Each row was made from one path, in order. Every step used is in the known rows, and no mark comes twice. Write each row's path.
Known rows:
X, R, C, H, L: [-1.53 -0.81 -1.27 -3.65 -3.13 -0.08 -0.19 -0.31 -0.98  0.32 -2.55 -1.38
  0.06  0.38 -3.26  2.09 -2.97 -0.96  4.68 -1.45 -2.53 -2.17]
L, R, C, X: [-2.15 -1.99 -0.50 -3.21 -2.82  0.49 -0.48  0.86 -0.91  3.00 -1.81 -2.94
  2.01  2.14 -5.73  1.87 -1.69  0.91  2.44 -1.65 -2.35 -4.58]
L, Z, X, R: [-3.27  0.48 -0.78 -3.08 -3.61  0.10  0.82 -1.30 -0.08  4.21 -0.74 -0.57
  0.24  1.40 -1.86  2.16 -2.41  0.58  1.80 -0.79 -2.65 -1.76]
L, Z, C, X: [-3.40  2.90 -0.12 -2.89 -3.17  0.24  0.33  0.98 -1.76  2.03 -1.79 -1.44
  0.64  2.22 -2.99  1.54  0.40  3.29 -0.55 -0.96 -1.45 -3.68]
E, R, C: [-1.18 -2.70 -0.17 -1.15 -2.95  0.16  0.04  0.95  0.37  3.07 -1.99 -2.96
  1.65  0.47 -3.42  1.81 -1.01 -2.15  5.89 -0.42 -3.56 -3.01]
H, L, R, C: [-2.06  0.35 -1.21 -2.69 -3.28  0.31  0.14  3.02 -2.03  1.77 -1.11 -2.73
  1.22  1.45 -4.68  3.02 -3.42  2.03  5.61 -1.44 -1.72 -3.44]
L, R, C, H, X: [-0.82  0.70 -0.54 -1.45 -2.45  0.46  1.01 -0.13 -0.90  0.25 -2.79 -2.07
  1.21  2.58 -5.24  1.84 -2.15 -1.67  3.79 -2.68 -3.80 -3.00]
H, X: [-1.87  7.05 -0.42 -1.45 -2.42 -0.50  1.27  0.77 -0.62  2.29 -0.96 -2.06
  1.31  2.06 -3.81  2.50  1.47 -0.28  0.84 -2.06 -3.69 -3.50]
L, R: [-2.53  2.28 -0.40 -2.74 -2.64  0.64  1.49  1.88 -0.82  1.25 -0.09 -2.33
  1.47  2.25 -4.65  1.85 -1.49  0.70  2.13 -1.52 -2.79 -2.68]
Z, X, R, C, H, L: [-1.46 -1.65 -1.25 -3.84 -2.97 -0.06  0.23 -0.11 -1.12  0.69 -2.49 -0.61
  0.45  0.19 -2.64  3.14 -4.58 -2.58  4.54 -0.38 -3.60 -1.76]
C, H, L: [-1.08  3.43 -0.65 -2.45 -2.33 -0.08  1.55  3.15 -1.61 -0.52 -1.73 -1.37
  0.49  0.55 -3.49  2.18 -0.75  1.18  3.40 -1.46 -3.18 -2.16]
E, R, C, H, L: [-0.05 -2.45 -0.60 -1.26 -2.54 -0.08  0.36  3.11 -1.12  0.32 -3.34 -1.96
  0.94 -0.35 -3.79  2.16 -2.15 -1.31  7.30 -0.98 -3.35 -2.56]
Z, C: [-3.16  4.08 -0.11 -2.98 -2.57  0.45  1.59  0.79 -1.22 -0.34 -0.52 -1.91
  0.95  1.81 -2.56  2.07 -0.71 -1.03  0.88  0.39 -2.77 -2.40]
E, C, H, L, Z: [-2.36  3.98 -0.76 -2.32 -2.67  0.00  1.32  2.20 -1.41  1.85 -2.66 -0.63
  0.16  1.38 -3.37  0.76 -1.63  5.25  1.76 -1.70 -3.39 -2.91]
L, R, C: [-2.14 -1.43 -0.68 -2.43 -2.82  0.79  0.39  0.71 -0.61  2.21 -1.26 -3.04
  1.61  2.06 -4.41  1.71 -2.93 -0.01  4.28 -0.99 -2.55 -3.08]
H, L, Z: [-2.51  4.09 -0.98 -1.67 -3.56 -0.21  0.53  3.62 -1.93  3.26 -1.25 -1.62
  0.26  0.83 -2.72  2.33 -0.92  5.64  3.19 -2.00 -1.09 -2.82]
L, Z: [-2.56  2.50 -0.38 -1.69 -3.31  0.41  0.84  1.32 -0.53  3.62 -1.39 -1.89
  0.57  1.57 -2.27  1.11 -0.53  3.20  2.13 -1.62 -1.92 -2.31]
X, R, L: [-3.11  2.76 -0.86 -3.09 -3.52 -0.07 -1.21 -0.08  0.68  0.43  1.91 -1.93
  0.97  1.46 -2.02  1.20  0.22 -2.26  0.07 -1.22 -2.87 -1.73]
H, L, Z, C, X, R: [-3.85  3.19 -1.12 -3.95 -3.75 -0.49 -0.61  0.83 -2.83  1.69 -1.47 -0.57
 -0.42  1.47 -3.18  2.74 -0.75  4.12 -0.05 -1.62  0.15 -3.73]
E, C, H, X, R: [-2.42  6.47 -0.59 -3.06 -2.02 -0.39  1.30 -3.64  0.38  0.74 -1.87 -0.43
  0.62  2.47 -4.47  1.13  0.48 -2.01 -0.93 -2.17 -5.38 -3.24]
E, R, L, Z, X: [-2.25 -1.48 -0.21 -0.16 -3.63 -0.05 -0.47  3.52  0.08  2.55  0.44 -1.31
  1.24  0.87 -1.16  1.63 -0.83 -0.44  3.06 -0.69 -3.80 -1.51]

Write each row's path:
[-2.74  1.94 -0.59 -4.15 -2.88 -0.32 -0.10 -1.44  0.02  2.95 -0.69 -1.71
  1.10  1.49 -4.32  1.88  1.01 -0.57 -0.62 -1.50 -2.69 -3.70] => C, X, R
[-3.30  3.98 -0.65 -2.98 -3.30 -0.32 -0.03  3.39 -3.26  1.67 -1.83 -1.18
  0.16  1.41 -3.47  2.79 -0.18  5.21  0.46 -1.39 -0.63 -4.12] => H, L, Z, C, X
[-2.42  5.26 -0.54 -2.80 -2.36 -0.09  1.52 -2.57 -1.10 -1.97 -1.62 -0.47
  0.02  2.43 -2.77  2.07 -0.25 -3.69  0.05 -1.66 -3.66 -2.07] => Z, C, H, X, R
[-4.07  3.52 -0.67 -4.64 -3.04 -0.47 -1.74 -1.18  0.74  1.87  0.94 -1.48
  1.65  2.26 -3.91  0.59  1.57 -0.76 -3.28 -1.10 -4.06 -4.28] => E, C, X, R, L
[-1.41  2.27 -0.78 -2.64 -2.32  0.32  1.78  3.66 -2.36 -0.80 -1.32 -1.46
  0.61  1.44 -4.73  2.29 -2.51  1.80  3.86 -2.15 -2.75 -2.27] => C, H, L, R
[-1.33  2.50 -0.75 -1.79 -3.05 -0.02  1.11  3.43 -1.92  1.25 -2.53 -0.91
 -0.20  0.64 -2.51  1.62 -1.30  4.31  3.77 -2.29 -1.89 -1.98] => C, H, L, Z
[-2.99  1.70 -0.60 -1.44 -3.72  0.18 -0.29  2.73 -0.20  2.44  0.82 -1.27
  1.13  1.59 -0.67  1.59 -1.39  0.96  0.94 -0.67 -3.29 -1.44] => R, L, Z, X
[-2.56 -0.48 -0.93 -3.45 -3.47  0.33 -0.53 -2.34  0.52  2.85 -1.29 -2.41
  0.90  1.23 -2.89  1.60 -1.95 -2.12  3.11 -0.79 -2.55 -2.75] => X, R, C
[-2.69  3.97 -0.51 -2.21 -3.19 -0.02  1.20 -2.56 -1.44 -0.47 -2.66 -0.01
 -0.82  2.51 -2.09  1.48 -0.99 -0.35  0.26 -2.44 -2.43 -1.93] => L, Z, C, H, X, R
[-4.32  2.20 -0.82 -2.97 -4.31  0.37 -1.14 -0.07 -0.67 -0.15  1.19 -1.21
 -0.13  2.15 -0.46  0.89 -1.00  0.18 -0.43 -0.79 -1.12 -1.48] => X, R, L, Z, C
[-3.53  3.05 -0.21 -2.10 -3.38  0.58  1.15  0.77 -1.39  1.22 -1.21 -1.59
  0.27  2.06 -1.71  1.34 -1.19  2.41  1.26 -0.55 -1.46 -2.12] => L, Z, C
[-3.49  1.86 -0.99 -2.56 -4.30  0.00 -1.53 -0.07  0.24  2.35  1.06 -1.58
  0.20  1.57 -1.01  0.67 -0.27  1.19  0.60 -2.02 -1.60 -1.74] => X, R, L, Z
[-2.97 -0.17  0.09 -1.10 -3.51 -0.09 -1.46  2.94 -1.19  0.87 -0.29 -1.55
  1.03  1.49 -2.30  1.14  1.48  1.06  0.50 -1.19 -2.03 -3.31] => E, R, L, Z, C, X
[-1.59 -3.12 -0.75 -3.82 -2.81  0.37  0.60 -2.65  0.42  1.26 -2.55 -0.92
  0.82  1.05 -2.21  1.94 -4.49 -4.65  3.78 -0.11 -4.56 -1.26] => Z, X, R, C, H
[-2.82 -1.18 -1.53 -3.08 -4.41 -0.23 -0.76  0.36 -1.28  4.57 -1.97 -0.84
  0.08  0.54 -2.05  3.37 -4.48  1.81  4.51 -0.87 -1.38 -2.48] => H, L, Z, X, R, C
[-3.39  0.68 -0.64 -2.84 -3.77  0.57 -0.58 -0.64 -0.85 -2.42 -0.17 -0.40
 -0.52  2.07 -0.60  0.03 -1.75 -1.00  0.31 -1.47 -2.02 -0.52] => X, R, L, Z, C, H
[-2.12 -0.21 -1.01 -3.28 -3.15 -0.01 -0.77  3.22 -2.38  2.73 -1.62 -2.67
  1.55  1.53 -5.96  3.15 -2.07  2.75  3.53 -1.89 -1.49 -4.86] => H, L, R, C, X
[-1.72  0.92 -0.11 -0.73 -2.88 -0.08 -0.62  3.47  0.45  0.53  1.11 -2.53
  1.63  0.78 -2.49  1.32  1.45 -2.37  2.95 -0.94 -3.78 -2.13] => E, R, L
[-2.33  2.17 -0.60 -3.29 -2.37  0.69  2.09  3.69 -3.25 -3.43 -1.20 -0.89
  0.35  1.86 -4.20  2.59 -3.12  0.68  3.03 -0.96 -2.14 -1.91] => Z, C, H, L, R
[-2.52  6.41 -0.77 -2.38 -2.94 -0.72  0.66 -1.82 -0.15  2.47 -0.51 -1.49
  0.73  2.00 -3.62  2.62  0.97 -1.69  0.52 -2.26 -3.33 -3.12] => H, X, R
[-1.93  5.09 -0.10 -1.13 -2.72  0.16  1.88  0.22 -1.80 -0.73 -2.94 -0.58
 -0.08  2.55 -2.41  1.51 -0.30  0.90  1.01 -2.19 -2.90 -2.29] => L, Z, C, H, X
[-2.55  3.26 -0.94 -2.15 -3.40 -0.25  1.05  3.93 -2.02  3.63 -1.00 -0.65
  0.44  0.65 -2.01  3.35 -2.58  4.24  3.12 -0.91 -2.27 -2.44] => H, L, Z, X
[-3.04  1.92 -1.35 -3.01 -3.78 -0.42  0.48  1.21 -1.62  3.95 -0.83 -0.15
 -0.18  0.67 -1.99  3.48 -2.96  2.83  2.40 -1.16 -1.58 -2.01] => H, L, Z, X, R
[-2.07  2.88 -1.00 -2.44 -3.43 -0.42 -0.44 -2.82  0.15  3.03 -1.67 -2.14
  0.97  1.93 -3.62  2.50 -0.69 -2.36  2.29 -2.02 -3.08 -3.59] => H, X, R, C
[-2.42  3.73 -0.96 -2.74 -2.80  0.14  1.25  4.15 -2.21  1.06 -0.07 -2.04
  1.01  1.51 -4.99  3.02 -1.81  2.69  3.42 -1.67 -1.67 -3.05] => H, L, R
[-3.80  3.47 -0.41 -1.94 -3.86  0.39 -0.64  2.57 -1.17 -0.29  0.60 -1.65
  0.52  2.20 -0.73  0.84 -0.63  1.43  0.30 -0.74 -1.71 -1.80] => R, L, Z, C
[-1.49 -2.19 -0.75 -3.55 -2.84  0.49  0.10 -2.58  0.54  0.99 -2.53 -1.75
  0.52  1.12 -2.88  0.87 -2.73 -3.32  3.54 -0.99 -3.32 -1.80] => X, R, C, H
[-2.38  5.18 -0.32 -0.51 -3.14  0.03  0.20  1.48 -1.71 -2.25 -0.93 -0.66
  0.10  2.57 -1.14  0.98  0.33 -0.22 -0.19 -2.38 -2.77 -1.87] => R, L, Z, C, H, X
[-1.73  4.63 -0.83 -1.99 -2.86 -0.48 -0.59 -1.10  0.14 -1.49  0.22 -0.93
  0.51  2.07 -2.50  1.33  1.05 -3.67 -0.05 -2.92 -4.08 -1.88] => C, H, X, R, L
